Known rows, with every step that occurs
vigi -> zibana -> nase -> ziso: [ 0.04  0.29 -0.06  0.08  0.20 -0.19  0.19 -0.04 -0.16  0.08  0.12  0.26
 -0.35 -0.27  0.01  0.13  0.13  0.10  0.12  0.10 -0.31 -0.25 -0.12 -0.11
 -0.16]
toroz -> vigi: [-0.12 -0.03 -0.04 -0.04  0.26 -0.22  0.29 -0.16 -0.13  0.13 -0.02 -0.08
 -0.19 -0.06 -0.05  0.12  0.14 -0.10 -0.07  0.05 -0.18  0.34  0.21  0.10
  0.22]
toroz -> vigi -> nases -> zibana -> nase -> ziso: [-0.23  0.26 -0.35  0.17  0.08 -0.40  0.11 -0.25  0.04  0.20 -0.13  0.17
  0.09  0.05 -0.04  0.37  0.29  0.02 -0.11  0.25 -0.05 -0.19  0.02 -0.01
  0.00]
nases -> rame -> nase: [ 0.42  0.23 -0.13 -0.15 -0.15  0.00  0.19  0.11 -0.03 -0.15 -0.03 -0.30
 -0.38  0.07 -0.13  0.08 -0.10  0.15 -0.23  0.27  0.27  0.15  0.16  0.28
  0.04]
rame -> nases -> zibana: [ 0.06  0.07 -0.21  0.13 -0.15 -0.20  0.39 -0.20 -0.13 -0.17 -0.18  0.05
  0.09  0.01  0.33  0.13  0.11  0.14 -0.06  0.34  0.18  0.28  0.25 -0.08
  0.25]
ziso -> nases: [ 0.05  0.05 -0.04  0.03  0.07 -0.04  0.39 -0.09 -0.04 -0.06  0.01 -0.22
 -0.11 -0.03  0.19  0.17 -0.03  0.08  0.05  0.32  0.02  0.20  0.29 -0.06
  0.07]
rame -> nases -> ziso -> nase -> zibana: [ 0.26  0.42 -0.32  0.02 -0.25 -0.03 -0.09 -0.33 -0.10  0.09 -0.13  0.01
  0.13  0.31  0.13 -0.08 -0.15 -0.02  0.07  0.44  0.28  0.18  0.08 -0.56
  0.40]
zibana -> vigi: [-0.02  0.05  0.10  0.06  0.34  0.02  0.21 -0.09 -0.21 -0.11  0.05  0.14
 -0.19 -0.23  0.08  0.18  0.15  0.17  0.22  0.02 -0.15  0.13  0.21  0.01
  0.13]
zibana -> nase -> ziso: [ 0.09  0.34 -0.21  0.03  0.08  0.00  0.05 -0.22  0.02  0.05  0.05  0.08
 -0.23 -0.28 -0.02  0.23 -0.04  0.28  0.08  0.13 -0.24 -0.12  0.09  0.06
  0.01]
ziso -> nases -> rame -> nase -> zibana: [ 0.46  0.19 -0.01 -0.02 -0.31  0.17  0.09  0.28  0.01 -0.18 -0.12 -0.16
 -0.08  0.41  0.11 -0.07 -0.03 -0.02 -0.07  0.44  0.49  0.16  0.25  0.00
  0.04]
rame -> nases -> ziso -> nase: [ 0.21  0.48 -0.46 -0.02 -0.15 -0.14  0.12 -0.46 -0.12  0.09 -0.11 -0.23
 -0.05  0.09  0.06  0.09 -0.23  0.05 -0.07  0.43  0.25  0.13  0.09 -0.35
  0.33]
zibana -> nase: [ 0.13  0.18 -0.19 -0.17  0.17  0.06  0.14 -0.03  0.01 -0.10  0.11  0.04
 -0.32 -0.18 -0.10  0.22 -0.07  0.14 -0.03  0.08 -0.02 -0.04  0.09  0.19
 -0.06]
nases -> zibana -> vigi -> toroz: [-0.11 -0.04 -0.03  0.25  0.30  0.08  0.26 -0.19 -0.41 -0.31  0.05  0.30
  0.03 -0.30  0.16  0.39  0.49  0.29  0.24 -0.13 -0.13  0.16  0.16  0.15
  0.04]
vigi -> nases: [-0.07  0.17  0.03 -0.17  0.09 -0.31  0.31 -0.21  0.17  0.07  0.18 -0.15
 -0.02  0.00 -0.03  0.26  0.00  0.06 -0.09  0.29 -0.05 -0.07  0.18 -0.06
  0.09]
ziso -> nase -> nases -> vigi: [ 0.39  0.17 -0.15  0.19  0.09 -0.16  0.10 -0.25 -0.15  0.10 -0.20 -0.32
 -0.21 -0.10 -0.03  0.21 -0.19  0.06 -0.06  0.10  0.03  0.30  0.22 -0.12
  0.11]
toroz -> vigi -> zibana -> nase -> ziso: [-0.17  0.24 -0.12  0.12  0.33 -0.31  0.19 -0.07 -0.23  0.26 -0.01  0.29
 -0.30 -0.17 -0.07  0.11  0.24 -0.11  0.03 -0.01 -0.34 -0.17 -0.11 -0.04
 -0.05]
ziso -> nase -> nases -> zibana -> vigi -> toroz: [ 0.15  0.20 -0.22  0.38  0.30  0.16  0.14 -0.27 -0.41 -0.22 -0.12  0.12
  0.07 -0.30  0.15  0.48  0.26  0.16  0.22  0.03  0.00 -0.01  0.01 -0.18
  0.17]
ziso -> nases -> rame -> nase -> zibana -> vigi: [ 0.36  0.19  0.06  0.12 -0.10  0.28  0.04  0.31 -0.15 -0.27 -0.17  0.08
 -0.06  0.35  0.17 -0.04  0.09  0.02  0.12  0.30  0.51  0.03  0.26 -0.07
  0.05]
toroz -> vigi -> nases -> nase: [ 0.04  0.17 -0.29 -0.25  0.12 -0.54  0.17 -0.13  0.17  0.31  0.15 -0.08
 -0.06  0.17 -0.07  0.20  0.17 -0.18 -0.26  0.16  0.10  0.02 -0.06 -0.14
  0.28]
rame -> nase -> zibana -> vigi -> toroz: [ 0.23  0.35  0.15  0.13  0.24  0.26  0.00 -0.05 -0.40 -0.13  0.16  0.41
 -0.09 -0.07  0.03  0.06  0.17  0.06  0.26 -0.12 -0.01 -0.08  0.14  0.05
  0.13]
zibana -> nase -> nases -> ziso: [ 0.01  0.44 -0.33  0.03  0.05  0.10 -0.13 -0.20  0.22  0.13  0.20 -0.16
 -0.32 -0.01  0.06  0.23 -0.21  0.14 -0.12  0.43 -0.06 -0.11  0.00 -0.08
  0.27]
ziso -> nase: [ 0.36  0.18 -0.20 -0.10  0.11 -0.10  0.19 -0.17 -0.20  0.02 -0.04 -0.19
 -0.18 -0.15 -0.13  0.23 -0.04  0.07  0.07  0.13  0.05  0.18  0.07 -0.12
  0.04]
toroz -> vigi -> zibana -> nase: [-0.13  0.07 -0.11 -0.07  0.43 -0.25  0.27  0.14 -0.21  0.09  0.05  0.23
 -0.41 -0.09 -0.13  0.10  0.21 -0.27 -0.10 -0.05 -0.11 -0.05 -0.11  0.07
 -0.12]
toroz -> vigi -> nases -> rame -> nase -> ziso: [ 0.05  0.47 -0.13  0.01 -0.14 -0.41  0.18 -0.21  0.09  0.25 -0.14 -0.27
 -0.10  0.22 -0.19  0.16  0.02 -0.03 -0.33  0.34  0.12 -0.13  0.15  0.11
  0.15]

Rows
[ 0.13  0.27 -0.25  0.05 -0.17  0.14  0.16 -0.02  0.15 -0.19 -0.16 -0.18
 -0.14 -0.03  0.06  0.25 -0.05  0.28 -0.04  0.35  0.13 -0.11  0.24  0.10
 -0.09]  zibana -> nase -> ziso -> nases -> rame
[ 0.39  0.39 -0.14  0.05 -0.27 -0.07  0.14 -0.08 -0.04 -0.01 -0.08 -0.26
 -0.30 -0.04 -0.10  0.08 -0.06  0.27 -0.12  0.31  0.04  0.07  0.17  0.15
  0.09]  nases -> rame -> nase -> ziso
[-0.02  0.33 -0.23 -0.04  0.02 -0.32 -0.16 -0.31 -0.01  0.42 -0.03 -0.10
  0.17  0.50 -0.17  0.09  0.09 -0.28 -0.02  0.38  0.19  0.07 -0.04 -0.51
  0.26]  toroz -> vigi -> nases -> ziso -> nase -> zibana
[ 0.10  0.20 -0.41  0.03 -0.13 -0.04  0.24 -0.08 -0.04 -0.25 -0.19  0.21
 -0.02 -0.02  0.22  0.19  0.00  0.13 -0.13  0.27  0.29 -0.02  0.13  0.04
  0.08]  rame -> nases -> zibana -> nase
[-0.18 -0.07  0.08  0.02  0.37 -0.41  0.42 -0.01 -0.29  0.17  0.04  0.08
 -0.27 -0.05 -0.01  0.04  0.31 -0.25 -0.05  0.02 -0.24  0.22 -0.01 -0.04
  0.05]  toroz -> vigi -> zibana
[-0.06  0.40 -0.20  0.10  0.17 -0.07 -0.01 -0.04  0.07  0.17  0.25  0.00
 -0.41  0.01  0.10  0.14 -0.05 -0.03 -0.09  0.41 -0.14 -0.23 -0.19 -0.25
  0.10]  vigi -> zibana -> nase -> nases -> ziso
[ 0.09  0.21 -0.10  0.03  0.11 -0.26  0.31 -0.04 -0.23 -0.12 -0.15  0.27
 -0.31 -0.03  0.10 -0.06 -0.08 -0.03 -0.20 -0.01  0.15 -0.03  0.15  0.05
 -0.17]  rame -> nases -> vigi -> zibana -> nase
[-0.08  0.06  0.24  0.11  0.31  0.24  0.08 -0.16 -0.28 -0.23  0.18  0.43
  0.07 -0.16  0.13  0.13  0.31  0.14  0.38 -0.20 -0.22  0.07  0.23 -0.03
  0.17]  nase -> zibana -> vigi -> toroz
[-0.35  0.25 -0.18 -0.07  0.13 -0.45  0.10 -0.41  0.13  0.37  0.14 -0.24
 -0.05  0.28 -0.11  0.19  0.09 -0.13 -0.23  0.38 -0.08  0.10  0.12 -0.14
  0.28]  toroz -> vigi -> nases -> ziso
[ 0.00 -0.10 -0.04  0.23  0.23 -0.06  0.17 -0.02 -0.32 -0.21 -0.10  0.22
 -0.05 -0.14  0.18  0.28  0.43  0.24  0.22  0.09 -0.02  0.29  0.14 -0.01
  0.09]  nases -> zibana -> vigi
[ 0.12  0.29 -0.17 -0.04  0.16  0.12  0.09 -0.04  0.18 -0.01  0.12 -0.08
 -0.28 -0.20  0.05  0.25 -0.22  0.09 -0.09  0.26 -0.09 -0.18  0.08  0.03
  0.13]  zibana -> nase -> nases
[-0.27  0.12 -0.01 -0.13  0.23 -0.44  0.34 -0.28  0.09  0.23  0.06 -0.12
 -0.01  0.09 -0.11  0.21  0.09 -0.17 -0.18  0.20 -0.09  0.03  0.19 -0.01
  0.18]  toroz -> vigi -> nases
[ 0.34  0.43 -0.09  0.09  0.02 -0.03  0.16 -0.05  0.01  0.16  0.11 -0.23
 -0.32 -0.09  0.09  0.08 -0.25  0.01 -0.19  0.38 -0.02 -0.03  0.11 -0.03
  0.27]  rame -> nase -> nases
[ 0.42  0.13 -0.05 -0.05  0.01  0.01 -0.01 -0.02 -0.17  0.02 -0.06  0.01
  0.00  0.05 -0.07  0.07  0.07 -0.03  0.22  0.15  0.11  0.23  0.08 -0.33
  0.10]  ziso -> nase -> zibana
[ 0.33  0.28  0.14  0.12  0.13  0.13 -0.08  0.14 -0.29 -0.02  0.03  0.34
 -0.16  0.09  0.08 -0.04  0.11 -0.01  0.24  0.09  0.11  0.02  0.11 -0.09
  0.15]  rame -> nase -> zibana -> vigi
[ 0.22  0.23 -0.25 -0.29  0.01 -0.40  0.15 -0.11  0.25  0.16  0.28 -0.11
 -0.06  0.08 -0.01  0.24  0.07  0.06 -0.17  0.25  0.15 -0.07 -0.05 -0.18
  0.17]  vigi -> nases -> nase
[ 0.05 -0.11 -0.16  0.22 -0.05 -0.10  0.38 -0.02 -0.16 -0.17 -0.11 -0.11
  0.02  0.05  0.29  0.27  0.23  0.14  0.06  0.38  0.17  0.35  0.25 -0.08
  0.02]  ziso -> nases -> zibana
[ 0.00  0.06  0.15  0.41  0.09 -0.40  0.38 -0.17 -0.34  0.11 -0.12  0.00
 -0.19 -0.05  0.20  0.01  0.21  0.11  0.12  0.13 -0.23  0.27  0.25 -0.17
 -0.16]  nase -> ziso -> nases -> vigi -> zibana
[-0.25  0.32 -0.25  0.15  0.31 -0.20  0.02 -0.07 -0.01  0.31  0.13  0.03
 -0.39  0.09  0.03  0.10  0.06 -0.27 -0.19  0.30 -0.17 -0.13 -0.20 -0.19
  0.19]  toroz -> vigi -> zibana -> nase -> nases -> ziso
